Known rows, with every way that one mark hangs from another:
mima{regiv{bodas} ribare{vozub zigin{rasep}}}: [ 11.1  22.2 -10.8   7.8  15.4  -6.8 -49.1   3.3  -8.8 -19.5  31.7   2.7
  -5.5  17.3  16.6  -9.9 -10.4 -11.1  31.5]
zigin{rasep{vozub{ribare{mima}}}}: [-14.0  32.7   4.7  -9.8 -20.5   1.3 -24.5  -4.6  -5.0  -4.3 -26.8  -8.1
   8.5   4.0   4.0  12.3  28.7  -8.3 -24.5]
zigin{rasep}: [-17.3  37.0   1.7   3.5 -22.2   1.1 -40.4  -7.9  11.5  13.1 -21.9   9.9
   7.0  10.5  12.9  21.8  59.8  -0.1 -16.6]
ribare{mima{rasep} vozub zigin}: [  7.5  -6.0  -1.4   8.6 -24.5   2.6  27.8 -22.5 -12.2  -1.6  30.1  27.8
  29.8  -7.4  14.6   2.5 -37.4 -19.8  25.6]
mima{rasep regiv}: [  6.9  -8.1 -15.1  19.8  40.7  14.3  11.7  -8.5  -5.3  19.6 -20.7  46.3
 -18.1  10.7   4.2 -19.3  74.1  19.6   5.1]
zigin{rasep{vozub{ribare}}}: [-13.1  35.5   5.0  -7.2 -26.0   5.6 -30.6  -4.4  -4.2  -3.4 -32.9 -15.0
   5.0   7.6   0.7   8.3  36.6  -2.5 -33.7]
rasep{vozub{ribare{mima{regiv}}} zigin}: [  5.1  -2.2  10.8 -17.5 -37.5 -11.3  26.8  24.6   1.6  -9.5 -25.4 -40.6
   0.8 -27.9  -2.4  -8.0 -69.4  16.9 -18.0]
zigin{rasep{vozub{ribare{mima{regiv}}}}}: [-10.9  25.0   2.6  -8.8 -10.7   0.7 -23.1  -1.5  -7.5  -3.3 -26.1   1.7
   1.8   5.2   5.7   5.5  31.0  -8.2 -18.0]
ribare{zigin}: [ -0.8   7.4   3.3  11.4 -46.3 -13.8 -16.2  -1.2  18.1   8.3  16.8  -9.7
   2.5 -10.3   7.5  10.6 -23.4  -2.9 -19.1]
ribare{mima{regiv{bodas}} vozub{rasep}}: [ -1.9  -9.3  -7.8 -12.7  14.0  19.1  11.3  -6.3  -6.8  15.9  12.7  26.8
   0.8  -8.5  -7.8   3.9  11.5 -13.7  24.4]
vozub{rasep ribare{mima{regiv} zigin}}: [-11.0 -43.0  11.2   5.3  26.2  -4.0   5.3  -5.7   3.3  -0.5  27.2  -7.9
 -10.7   3.3 -20.2  10.0   0.6 -27.3  -7.5]
vozub{ribare}: [-17.3   2.3  19.0   0.9  -1.5  -6.3 -19.7   8.1   0.2  -6.1   5.8 -39.2
  -7.9  -8.2 -28.1  -7.0  19.5  16.6 -12.9]
zigin{rasep{vozub}}: [ -8.7  44.5  -3.5  -8.4 -35.6   8.3 -26.0  -5.6   3.1   6.3 -41.0   0.8
   8.3   7.3  10.8  13.5  40.6   1.7 -35.8]
rasep{zigin}: [ -2.0  13.2   8.9   1.1 -50.2 -11.0   3.8  16.7  26.7  14.3 -19.3 -25.7
   5.9 -20.0   7.2  11.3 -29.0  28.5 -12.0]
ribare{mima vozub zigin}: [  2.8  -0.2   5.8  -3.8 -46.1  -8.7  12.8  -7.6  -2.5  -2.3  38.5   9.6
  26.5 -18.7  10.6   7.2 -63.7 -15.0  24.1]
mima{regiv ribare}: [  7.7  11.9  -7.8  -4.3  42.0 -14.7 -20.5  20.9   4.6  -7.9   4.7  13.3
 -20.5  17.1  -2.5 -21.5  22.9  41.4  24.4]
vozub{rasep}: [-10.7   0.5  -3.2  -3.2  -0.2  18.5   2.2  -8.0  20.1  26.5 -20.6  -3.2
  -6.2   8.0 -18.8  15.6  58.9  11.8 -35.2]
rasep{vozub{ribare{mima{regiv{bodas}}}} zigin}: [  4.3   2.0   7.7 -14.1 -34.5  -8.1  14.9  22.8   0.5  -8.8 -20.8 -47.0
  -1.5 -32.4  -1.0  -3.2 -70.7   3.6 -18.9]

Rows:
[ 11.8  13.7 -12.1  18.5  29.6  -2.6  -5.0 -14.3  -0.7 -15.5  11.4   6.5
   8.1  31.0   9.5  -7.2  18.9  12.3   9.7] : mima{rasep ribare{zigin}}
[  6.4  -6.3  -9.2   7.9 -14.3  -6.3  23.2 -15.7  -1.2   3.6  13.7  24.3
  15.5 -11.4  20.2  12.6 -32.4 -27.0  -1.7] : ribare{mima{rasep{vozub}} zigin}
[ 28.9   2.1 -23.4  10.4  44.7   1.6  11.0  -2.9 -14.6 -18.3  -6.3  26.1
  -9.8  30.1  12.8 -33.0   8.8  16.6   7.1] : mima{rasep{vozub} regiv ribare{zigin}}
[ 14.0   2.6  -4.6  -9.0  29.2   1.0   3.7  14.1  -0.6  -9.6   0.0   4.5
  -8.5  22.8  -7.6 -25.5   7.3  43.0  25.8] : mima{regiv ribare{vozub{rasep{zigin}}}}
[-17.9  -6.8  18.8   8.1  -8.7 -22.2 -24.8  -3.3  -1.2 -14.0  31.3 -16.5
   7.6  -6.3  -0.9  14.7 -17.5 -27.5   4.1] : vozub{ribare{mima zigin{rasep}}}
[  2.3   5.1  13.6 -18.1 -47.2 -10.0  24.2  21.6   2.8 -10.9 -26.3 -50.4
   7.7 -29.0  -4.3  -2.9 -71.8  15.8 -23.4] : rasep{vozub{ribare{mima}} zigin}
[ 13.5  -6.7 -13.7  17.4  21.2  17.0   8.7   0.7 -13.0   3.0 -27.5  -5.1
 -18.1  -8.4   5.6 -17.8  12.1  -6.8 -11.0] : mima{rasep{vozub{ribare} zigin} regiv{bodas}}
[-20.8 -25.3  12.6  -5.7  29.0   5.2   4.6  -5.5   3.7   3.1   7.6 -19.1
  -5.3   3.1 -33.8  13.4  32.4  -9.3 -13.3] : vozub{rasep ribare{mima}}
[-15.7   1.3  19.6  13.2 -20.3 -13.9 -35.4  -2.6   1.7 -12.7  18.3 -34.5
   1.7   0.2  -7.6   6.4  -0.8 -14.4 -15.0] : vozub{ribare{zigin{rasep}}}
[  7.3 -26.8  -1.9  -2.9 -14.0   2.9  27.0 -10.9  -3.2   7.5  32.2  32.3
  11.1  -4.5   5.6   3.0 -37.2 -21.6  22.1] : ribare{mima{regiv} vozub{rasep} zigin}
[-12.9 -35.5  11.6   1.6  26.0  -1.5   7.0   4.9   8.5   4.2   7.4 -25.1
 -11.0  -7.1 -18.9  15.1  -3.6 -17.9  -2.7] : vozub{rasep{zigin} ribare{mima{regiv{bodas}}}}
[ -6.3  -1.3   1.5 -18.6  -7.2  16.6  24.9 -10.8  -1.7  13.0   4.2  15.9
  18.0  -5.0 -13.4   9.2   8.8   4.7  12.6] : ribare{mima vozub{rasep}}
[  2.2   0.8  -6.4   2.2 -20.1 -20.1  -6.3  -3.8   1.6   2.6  14.3  39.4
   5.2  -7.3  33.9  17.5 -31.1 -37.1   7.7] : ribare{mima{regiv} zigin{rasep{vozub}}}
[-11.3 -38.3  15.0  -2.0  23.0  -3.8  19.6   6.3   8.6   3.4   1.8 -19.7
  -8.8  -3.8 -20.3  10.2  -3.7  -5.0  -3.1] : vozub{rasep{zigin} ribare{mima{regiv}}}
[  3.4 -18.5  -0.5 -14.5  -2.6   9.6  38.5   1.4   0.0  14.1   0.5  26.5
   8.7  -7.6  -2.3   0.4 -14.5   8.4  26.1] : ribare{mima{regiv} vozub{rasep{zigin}}}
[  0.1 -14.8  -3.0 -15.9  12.2  14.6  28.9  -4.9  -5.8  15.1   5.9  35.1
   3.9  -3.1  -9.9  -2.6  14.4   6.3  24.7] : ribare{mima{regiv} vozub{rasep}}
[-13.7 -22.2  18.9   1.8  -3.1   6.1   7.5   3.1  14.3   3.1 -11.1 -50.9
  -5.5   3.0 -29.8   9.9  10.2   7.8 -31.2] : vozub{rasep{zigin} ribare}
[ 14.6   4.0 -12.8   4.3  26.1   2.2 -29.9   3.0  -4.0 -12.9  32.3  -3.6
 -12.2  16.4   0.5 -13.5 -10.4  -5.7  22.7] : mima{regiv{bodas} ribare{vozub{rasep} zigin}}
[ 24.6   1.5 -11.4  10.2  42.4   5.8  21.4   3.2 -12.2 -15.0 -10.4  19.3
   1.3  27.5   9.9 -36.5  10.8  43.5  41.2] : mima{rasep{zigin} regiv ribare{vozub}}
[ 13.8 -14.4 -11.5  14.2  28.5  14.2  19.4  -6.2 -18.7   1.2 -21.3  19.4
 -17.2   8.9  -2.6 -31.7  35.2   7.4 -13.2] : mima{rasep{vozub{ribare{zigin}}} regiv}
[ 11.2  22.5 -16.8   7.3  22.9 -13.7 -53.1   8.3  -0.6 -16.1  20.0   1.0
 -15.7  13.8  20.6  -2.6  -6.0 -15.4  12.5] : mima{regiv{bodas} ribare{zigin{rasep{vozub}}}}
[  6.9  -3.6 -16.4   2.6  19.3   3.2  19.5   0.3  -3.8  12.8 -10.0  31.2
  -3.5 -19.4  17.5   5.3  -4.2 -14.6  15.1] : ribare{mima{rasep{vozub zigin} regiv{bodas}}}
